Each row was made from one small tree. The marks that hang from a mark follow it in brackets, in alphabetical order. Every link used is in the known rows. Write each row's tree.
Known rows:
Z(H(C) U(N)): [-43.5  10.6 -32.9  11.4  13.0  28.9   8.6  31.7  38.7 -29.6 -37.8   2.5
  51.7  41.3  14.2  28.6  17.2  19.8  -3.8 -42.6   4.5   6.6 -31.4 -42.0
   8.2  27.2]
C(U): [-40.6 -15.4  17.9  44.2  32.9 -15.3 -10.6  25.5  42.6 -14.6 -25.6 -39.0
  -7.1  22.3  -9.7   1.3  16.5  36.9 -20.9  11.1  -9.8  21.0 -10.6 -39.5
  24.5   2.8]
U(Z): [-32.5 -42.1  10.5  51.6  23.5   2.9 -51.3  20.6   1.3  -1.0 -19.3 -56.3
  17.7   1.6   7.4  13.2  -6.3  28.3   8.1  14.8 -17.4  -8.8  10.7 -32.4
  53.7   4.8]
P(U(N)): [ -7.8 -37.2 -29.4  30.0   7.7 -11.7 -26.7  28.9 -21.4 -61.9  13.0 -23.8
  16.5  38.8  15.9  11.0  -1.3  11.4 -22.6  29.4 -20.9 -14.7  15.5 -41.1
  31.8  29.2]
U(N Z(H(C P))): [-15.6  -6.5   0.9  18.7  21.0  22.7 -41.3  35.6  24.8   0.6 -16.3  37.8
  52.1  44.7  34.3  16.8 -30.2  16.1  -6.3  -1.8   4.2   2.2  -7.4 -16.0
  43.5  30.8]
P(K U(Z(H))): [-12.3 -52.2 -49.5  78.5  -4.5  10.7   1.1  24.1 -22.1  25.8  32.8 -55.3
  22.6  35.2  11.6 -21.5   1.3  13.5  16.5 -34.3 -44.0  24.0  69.0 -21.7
  29.7  -1.4]
U(N Z): [-25.2 -32.3  -4.4  32.4  22.0  18.2 -56.3   6.8  -5.3 -48.0 -24.0 -21.7
  49.5  14.3  27.2  21.2 -21.8  20.3   1.5  27.1 -21.5 -24.4  -4.6 -43.7
  57.7  16.0]
P(K U(N Z(H))): [ -5.2 -45.8 -58.4  57.9  -4.7  27.4  -9.6  12.3 -24.9 -19.9  24.6 -26.0
  55.9  51.2  30.9 -14.4 -20.0   6.8  13.9 -25.4 -44.1  10.1  52.8 -26.2
  35.8  13.8]
U(Z(H(C P(K)))): [-26.2 -23.8   5.4  51.9  10.0  11.8 -25.8  48.6  16.4  55.1   6.9  -4.3
  11.9  38.1  11.9  -3.6 -14.7  13.4   7.7 -34.8  -2.2  29.8  31.3  -5.3
  33.5  10.3]
H(C): [-34.8 -13.3  16.5  44.1  24.5 -30.8 -38.8  50.9  23.2  10.3 -15.9 -40.4
 -20.2   6.6  -1.9  27.3   8.0  30.1  -9.7  -3.9  25.9   4.7 -19.7 -41.6
  34.8  19.6]
Z(H): [-58.4 -10.0  -3.1  35.8  28.6  -6.7  -3.6  42.6  -0.1 -16.7  -7.5 -47.1
  36.0  34.6   9.4  24.8  13.7  21.6 -25.3  10.4   6.7  18.8  18.3 -37.1
  51.0  15.0]
C(E H(P)): [-40.3 -15.6  68.9  30.4  16.5  -4.6 -32.6  16.5  12.2   7.5   8.6  -8.9
  -8.9  28.0   5.3  39.6   4.0  29.9 -45.1  38.4  38.4  37.5 -30.4 -57.9
  39.5   9.4]
H(C(U)): [-30.2   0.4  17.3  51.5  34.6 -26.3 -18.0  32.2  65.3  26.3 -32.0 -21.0
 -20.8  13.5  -5.4   6.4  10.4  42.0  -9.5 -18.4  16.8  31.0 -42.6 -40.5
  15.5  10.7]
Z(H(C) U): [-49.0   3.5 -22.4  26.3  14.3  11.6  12.4  42.6  44.8  13.1 -30.5 -30.4
  22.0  29.5  -0.1  21.7  38.8  22.8   0.7 -51.6   6.0  24.1 -24.3 -39.7
   1.9  15.8]
H(P(K U(N))): [ -3.0 -50.0 -14.7  22.3 -19.3   1.9 -30.7  61.9 -33.6 -41.2  50.2  -7.5
 -20.4  72.4   1.1 -20.6  -7.5  -6.8 -31.6  14.5 -25.7  -7.6  65.1  -5.2
  17.1  21.6]
Z(H(P) U): [-48.2 -10.5  -3.3  -8.3   2.2  25.3   3.4  64.3  16.1 -13.5 -11.3 -17.5
  11.1  57.6 -13.5   6.5  34.9   3.1 -32.9 -13.6 -13.0   7.9  26.5 -15.5
   5.8  16.9]
H(C P(U(N Z))): [ 23.4 -31.5  -5.3  20.8   1.9  -7.3 -57.3  45.1  13.7  11.0  11.0  30.2
  -8.8  41.0  21.1   0.8 -23.7  10.7  -0.6   0.3  -7.3  -6.6   6.3  -6.1
  19.9  38.0]
N(U(Z(H(C(E))))): [-11.1 -41.1  16.5  69.5  23.0   7.3   1.0   5.9  20.7   9.4 -11.2 -14.9
  27.1 -11.8  -8.5   7.3   1.0  38.3  25.4 -34.6  30.2  29.1 -10.7 -54.9
  63.6  -8.3]
N(U(Z(H(P)))): [-23.4 -62.9  18.7  40.6   7.4   9.6 -18.9  47.7 -15.1 -23.9   2.2 -15.3
  17.7  22.9 -15.8 -10.3  -2.0  10.7   0.2  -6.2   2.7  -2.1  50.4 -23.6
  62.1   4.6]
C(E(N) H U(Z)): [ -8.2  -7.5  36.1  58.6  18.8  25.8  -3.7 -45.0  74.0  15.6 -13.3 -16.1
  34.3 -20.1  32.1  21.8  -3.8  55.6  11.7   8.1  -5.0  24.9 -76.2 -70.3
  34.5  -9.8]
H(C(E)): [-26.7  -9.9  31.2  51.1  26.5 -16.6 -22.0  20.5  40.6  21.9 -16.3 -24.9
 -14.5  -5.0  -0.1  29.4  12.7  52.5  -8.7   3.8  41.8  33.3 -46.1 -61.7
  35.4   6.4]
Z(U): [-45.9 -25.1  -8.8  17.1   4.9  12.3 -15.9  42.0  16.9 -34.1 -25.6 -68.2
  -2.4  14.8 -20.8  13.4  44.9  17.5  -8.6 -10.9 -20.0 -11.0  -0.3 -45.8
   9.7   5.9]
E(N(U)): [-15.1 -59.9   8.0  29.1  -8.4  -1.2 -16.9  48.4 -14.2 -77.9  13.3 -62.2
   3.9 -16.9  -3.2   8.3  13.0  22.3   2.3  22.7   3.4 -47.5  15.8 -49.7
  61.4  11.3]

Write each row's tree:
[-25.7 -74.4   8.1  53.3  -2.6  13.7 -11.5  50.0 -26.5 -16.9  21.1 -27.4
  10.1  32.2 -19.5 -27.8  -2.9   3.1   3.1 -28.4  -5.5   5.8  71.4 -18.1
  59.5  -9.7] => N(U(Z(H(P(K)))))
[  9.3 -10.7  43.3  11.9   2.6   2.2 -18.4  49.1  52.4  17.7  18.1  10.4
 -26.7   1.5  13.0  18.9   2.7  38.2 -19.1  26.5  32.6   2.4 -30.7 -30.6
  30.2  15.9] => H(C(E(N)) P)
[-43.6  -2.0 -16.6 -22.0  -0.5  42.8  -2.9  51.5  11.8 -56.2 -17.2  12.3
  41.7  70.6   1.3  14.3  23.7  -1.0 -37.2  -1.0 -10.3  -9.2  14.5 -21.9
   9.9  26.5] => Z(H(P) U(N))
[-54.1 -18.4  40.5  47.2  15.5 -14.4 -21.8  31.1  22.9  11.3  13.7 -17.0
 -25.5  59.7 -10.7  -5.7   1.5   9.5 -35.2  -7.4   1.5  37.1   3.0 -33.3
   5.8   5.8] => C(H(P(K)) U)
[-34.4  -2.8  70.5  34.5  28.1  -6.8  -9.6  -2.0  56.3  22.5  -5.7  14.1
 -15.4  36.7  -7.0  21.7  13.7  38.6 -42.4  21.2  29.4  57.8 -53.7 -55.2
  17.1  -2.8] => C(E H(P) U)
[ -0.3 -69.2   2.7  41.8  -5.0  13.3 -27.9  28.7  -8.5 -55.4  11.7 -62.2
  17.9 -26.8   4.1   1.4  -3.8  22.6  24.9  10.0 -15.1 -51.8  19.7 -45.8
  67.4   5.7] => E(N(U(Z)))
[-31.9   9.9 -11.3 -13.1   3.7  29.7  -3.5  57.0  39.7 -20.8 -23.3  31.4
  31.4  64.9  12.4  16.2  14.6   4.7 -18.3 -28.1   9.6   4.1 -14.1 -23.5
  -1.7  34.6] => Z(H(C P) U(N))
[ 25.0 -19.2  14.1  17.1   2.8  -7.0 -22.9  35.9  29.9   4.9  15.8  45.3
 -23.1  42.1  10.2  10.6  -7.1  25.5 -25.2  21.1  25.8  19.1 -19.4 -29.2
  15.3  24.3] => H(C(E) P(U(N)))
[-28.8 -30.6  -8.2  26.1   8.8  37.2 -31.1  30.5 -12.3 -28.2   9.5   7.8
  56.7  57.7  25.4  -2.4 -29.0   5.0 -11.3   5.7 -25.8   1.2  44.7 -13.7
  48.9  13.2] => U(N Z(H(P(K))))
[-11.5  -3.3   1.5  49.2  34.9   2.5 -34.6   4.4  66.5   9.4 -45.3  10.1
  25.5   9.2  18.4   8.9 -17.9  40.4  15.7 -17.8   0.8  12.9 -54.2 -39.3
  23.2  15.5] => H(C(U(N Z)))
[ -2.6   7.9  49.8  18.8  27.9   1.8 -16.2  23.3  78.7   9.7 -21.8  60.5
 -16.2  35.4   4.2   8.0  -2.3  41.1 -33.2  12.6  37.4  38.0 -58.9 -35.0
   8.4  10.6] => H(C(E U(N)) P)
[ 15.5 -47.7  -5.8  11.9  -3.0   8.8 -52.8  40.4 -12.9 -25.0  17.7   9.9
   6.8  51.5  17.7  -1.4 -19.9   5.8 -14.4  30.8 -29.9 -17.6  37.8  -4.5
  35.1  27.9] => H(P(U(N Z)))
[-18.3   4.2   8.0  45.4  40.8  39.6  12.3 -42.2  65.6 -13.8 -43.4  27.9
  71.2  22.5  26.3   8.3 -13.7  56.0  -2.8   0.4 -11.4  45.8 -46.5 -55.1
  40.6  -8.6] => C(E U(N Z(H)))
[-41.0 -13.8   9.6  35.4  10.8  -8.7  -6.9  78.9  12.7  36.5  15.7  -2.6
  -7.0  60.8  -1.9  -0.6  -0.4  10.3 -23.7 -22.3  18.9  33.2  38.1 -11.3
  25.3  17.7] => Z(H(C P(K)))
[  0.0  -8.3  27.3  23.8  26.3   4.6 -42.4  28.5  64.8  17.2 -22.3  46.9
  -3.0  36.7  11.8  -2.7 -23.5  29.4  -5.6  -5.5   3.8   9.2 -32.7 -14.0
  13.2  18.7] => H(C(U(N Z)) P)
[-23.8 -18.4  30.2  42.4  12.0 -16.3 -17.7  65.1  54.2  43.2   6.8   3.7
 -54.6  48.1 -19.9 -26.9   3.9  21.4 -18.5 -30.8   7.5  35.3  13.6 -10.7
  -2.6   3.5] => H(C(U) P(K))
[ -8.0 -49.7  -7.5  39.2  -3.9  23.6  -2.5  28.2  -0.4 -52.5  14.6 -48.6
  46.8 -17.2  14.5   3.2  -2.6  21.3  21.4   3.9  -9.4 -33.8  27.4 -40.5
  67.4   7.7] => E(N(U(Z(H))))
[-15.4 -25.9  44.3  43.2   0.6  -5.4 -26.3  52.5  27.8  42.2  18.2  -3.4
 -49.9  29.4 -17.8  -6.4   6.5  32.9 -14.4  -9.2  30.1  37.2   8.6 -26.8
  18.9  -0.6] => H(C(E) P(K))
[-21.9  -5.8   4.9  19.4  30.8  27.7 -12.7   9.6  46.7 -20.1 -25.8  33.8
  54.3  53.3  21.4  -3.7 -18.8  24.1 -17.9   6.8 -23.1  19.6  -6.3 -21.3
  29.8  12.3] => C(U(N Z(H(P))))
[-45.4 -14.5  25.0  65.7  36.7  -3.9 -34.4 -14.3  43.9  23.2 -29.7 -36.0
  19.0  10.2  14.8  15.1  -3.7  29.9  -0.8  -6.5  -6.1  29.7 -47.0 -52.8
  30.0   1.6] => C(H U(Z))
[ -2.9  -6.9  23.5  40.6   8.3  -4.0 -12.7  21.9  52.9   7.3   0.7 -27.8
  -1.8 -19.9  19.5  30.0   7.5  54.2   0.8  12.0  30.6   4.6 -53.6 -57.7
  37.3   7.8] => H(C(E(N)))
[-16.4  -9.3  12.9  61.7  36.6 -11.9 -30.2  13.5  72.7  47.5 -36.0 -17.6
  -3.9  -1.9   4.9   0.2  -2.1  45.3  17.4 -29.8   2.4  25.1 -44.8 -34.4
  21.9   5.0] => H(C(U(Z)))
[  2.9 -57.8   6.4  18.4  -8.2  23.4 -10.6  50.0  -3.4 -36.0  24.9 -23.1
  29.4   1.1   6.5  -6.4  -7.1  14.5   6.6  10.8  -7.2 -36.8  36.3 -25.2
  63.2  14.9] => E(N(U(Z(H(P)))))
[-14.3 -25.7  41.5  34.0   5.7 -10.7 -24.3  14.5   4.8  14.0  27.6  -3.7
 -21.0  39.9   3.7  28.4   8.6  20.0 -35.4  33.5  23.2  40.8 -13.2 -47.8
  26.8  19.5] => C(E H(P(U)))
[-20.4 -50.8   1.4  63.9  18.3  -2.6 -14.5  33.1   5.6   1.5 -14.8 -24.6
  25.0  -5.8  -6.0   2.0   1.7  20.3  21.9 -37.5  22.9   8.5   9.2 -41.1
  60.7   3.9] => N(U(Z(H(C))))
[ -2.5 -67.4 -33.4  80.7  -7.8   0.3 -28.9  25.6 -28.1  16.2  32.5 -64.5
  -7.5  25.5   1.2 -24.6  -3.6  12.2  20.7 -24.6 -43.8   5.4  66.4 -23.9
  31.4  -2.9] => P(K U(Z))
[-50.5 -14.6  31.3  34.5  13.0   2.5 -29.7  18.5  18.1 -30.1   2.8  12.6
   2.7  72.8   7.0  -0.5 -13.7   3.3 -40.8   2.1  -2.0  25.1 -12.3 -38.2
   9.8  15.8] => C(H(P(K)) U(N))
[-15.8 -21.7 -18.6   5.7   7.2   0.1  -6.4  54.4 -12.9 -39.0  24.0  14.5
  27.3  79.3  17.7   6.2  -4.2  -0.8 -43.0  23.8  -9.8   9.7  41.5 -11.4
  28.9  37.2] => Z(H(P(U(N))))
[ 11.3 -14.9  24.6  47.2  15.1  31.6   8.7 -26.5  78.7   5.8 -17.8 -21.5
  26.3 -24.5  18.4   2.0   2.5  67.3  15.5  17.8 -19.5  15.7 -49.4 -55.0
  36.7 -18.1] => C(E(N) U(Z))
[ -5.6  -4.4  34.5  72.1  38.5   0.6  -8.0 -13.1  88.1  58.6 -40.2   3.8
  -3.9 -13.9  -0.6   6.0   4.0  66.1  17.7 -22.4  17.8  49.7 -63.6 -51.6
  21.4 -11.5] => H(C(E U(Z)))
[-12.5 -54.1 -39.1  50.7 -11.8   0.9 -21.7  32.0 -36.1 -54.5  32.2 -39.0
   5.8  49.7   7.8  -7.3  -2.8   4.6  -9.6   1.5 -34.3  -2.4  50.3 -35.2
  25.8  17.7] => P(K U(N))
[-31.1 -58.0   0.4  58.2  18.1   6.1 -11.3  24.9 -16.9 -28.7 -10.7 -42.9
  37.0   4.3 -10.6  -1.9   4.6  15.7  13.0 -17.0   4.6  -1.2  30.6 -41.2
  69.4  -0.1] => N(U(Z(H)))
[ -0.8  -3.3   1.8  50.3  14.9  25.6  -1.0   1.0  51.7  36.7  -8.1 -12.7
  51.0 -16.3  39.5  24.8  -6.4  52.0  25.2  -6.5   5.1  17.5 -34.4 -43.2
  49.5   8.0] => U(Z(H(C(E(N)))))
[ -5.3 -38.5 -37.8  55.4  12.5   0.1  -8.2  25.7  -7.5  12.8  10.8 -42.2
  35.0  26.7  20.7  -0.9  -0.5  19.5   9.4  -8.2 -34.4  15.3  34.4 -25.7
  38.5  17.1] => P(U(Z(H)))
[-45.9  11.8   1.5  49.1  39.9 -18.3  14.1  30.3  65.6  29.2 -26.7  -6.9
  19.5  29.2   5.2  14.7  10.1  35.4 -12.4 -31.2  18.8  50.6 -29.8 -37.4
  18.0  15.2] => Z(H(C(U)))
[-27.1 -30.4  27.2  41.7   1.2 -15.7 -43.2  85.9  12.4  34.3  21.6 -16.0
 -51.2  45.9 -15.6  -7.2  -2.1   8.4 -17.6 -15.6  16.4  14.5  32.5 -12.6
  18.9  14.0] => H(C P(K))
[ -6.5 -61.4  -4.8  34.5 -19.3 -14.3 -24.0  72.3 -30.1   0.2  52.7 -35.9
 -45.7  62.4 -15.7 -27.0   6.8  -2.4 -26.8   4.7 -22.9   8.6  78.7   1.7
  19.2  12.3] => H(P(K U))
[-26.2   4.3  38.3  45.3  16.7  10.6  12.0 -27.4  68.5  -9.9  -2.8 -24.3
  21.6  -4.8  25.0  31.1  12.6  51.7 -17.1  24.6  15.1  29.8 -81.5 -77.4
  28.1  -0.9] => C(E(N) H U)
[ 23.1 -27.2  27.1  33.4   5.0 -22.6 -18.3  47.7  32.3  43.3  24.7  18.3
 -48.4  28.6  -4.9   5.6   7.4  31.9 -18.9   9.4  25.6  35.1  -4.5 -21.5
  11.6  18.2] => H(C(E) P(U))
[-15.8  13.8 -11.9  16.4   4.1  36.6  36.3  19.8  68.7  11.7 -17.2 -18.3
  32.8  -3.0  16.2  27.4  36.7  41.4   8.7 -36.9  11.7  18.7 -45.2 -51.7
   6.3   6.9] => Z(H(C(E(N))) U)
[-36.8 -14.0 -16.5  31.8  27.6  28.7 -30.2   1.8  -2.9 -40.1 -26.1 -10.7
  82.7  30.5  36.3  20.6 -23.4  24.7  -2.5  16.9 -16.4  -6.4   0.5 -39.6
  57.4  18.2] => U(N Z(H))
[  1.1 -62.0 -44.4  62.9  -5.0  15.7 -35.8  13.8 -29.6 -29.8  21.9 -35.8
  23.9  36.6  23.3 -19.1 -17.6   9.9  17.2 -10.1 -45.5  -9.0  49.2 -30.6
  33.7   9.0] => P(K U(N Z))
[ -0.6 -41.9  14.8  47.2   0.3  30.0  15.4  -2.7  16.7 -31.4   6.3 -28.9
  45.2 -26.2  11.1   9.2   4.1  44.8  19.1  10.4   7.5  -1.6  -7.4 -59.1
  70.8  -9.5] => C(E(N(U(Z(H)))))
[ -2.7   1.9  23.1  56.0  38.3  13.8 -19.3 -27.0  84.6  21.1 -47.3  31.5
  21.4  -3.0  16.6  13.5 -12.6  59.2  14.5 -16.1  18.6  37.1 -79.4 -56.5
  23.2  -1.7] => H(C(E U(N Z)))
[-20.3 -34.4 -27.3  22.4  -5.3   6.9  -2.5  56.3 -26.5 -30.9  39.9   5.1
  19.5  87.5  14.9 -14.2  -6.2  -6.8 -36.8   4.7 -19.4  15.2  71.6  -6.5
  24.8  25.0] => Z(H(P(K U(N))))
[-27.5 -30.9  17.9  32.1   3.0 -26.2 -44.7  48.1 -19.5   0.9  33.2 -24.1
 -23.6  54.3   6.2  19.6   2.5  -0.3 -37.5  27.7   3.4  12.4  12.4 -30.7
  26.9  32.2] => C(H(P(U)))
[-11.1 -46.4  38.0  59.8  -0.7  21.9 -17.1 -21.9   8.7 -25.1  14.7 -37.4
  29.5 -33.3  16.9  27.7  -0.3  36.8  14.3  16.5  15.6  -5.8 -43.9 -82.9
  66.1  -0.6] => C(E(N(U(Z))) H)
[ -9.8 -19.3  31.2  22.2   2.7   1.4 -30.8   2.5   1.7 -20.6  24.7  19.3
   4.9  48.8  17.5  31.9  -1.8  12.7 -42.7  39.5  20.7  27.7 -22.2 -54.0
  27.9  26.0] => C(E H(P(U(N))))
[ 44.3 -21.6  16.4  14.9 -13.9  -6.1  -7.9  48.0  41.2  28.9  43.2  12.5
 -38.3  11.3  13.4  10.1   3.5  34.0 -12.9  18.0  17.0   6.3 -12.3 -23.1
  13.1  22.2] => H(C(E(N)) P(U))
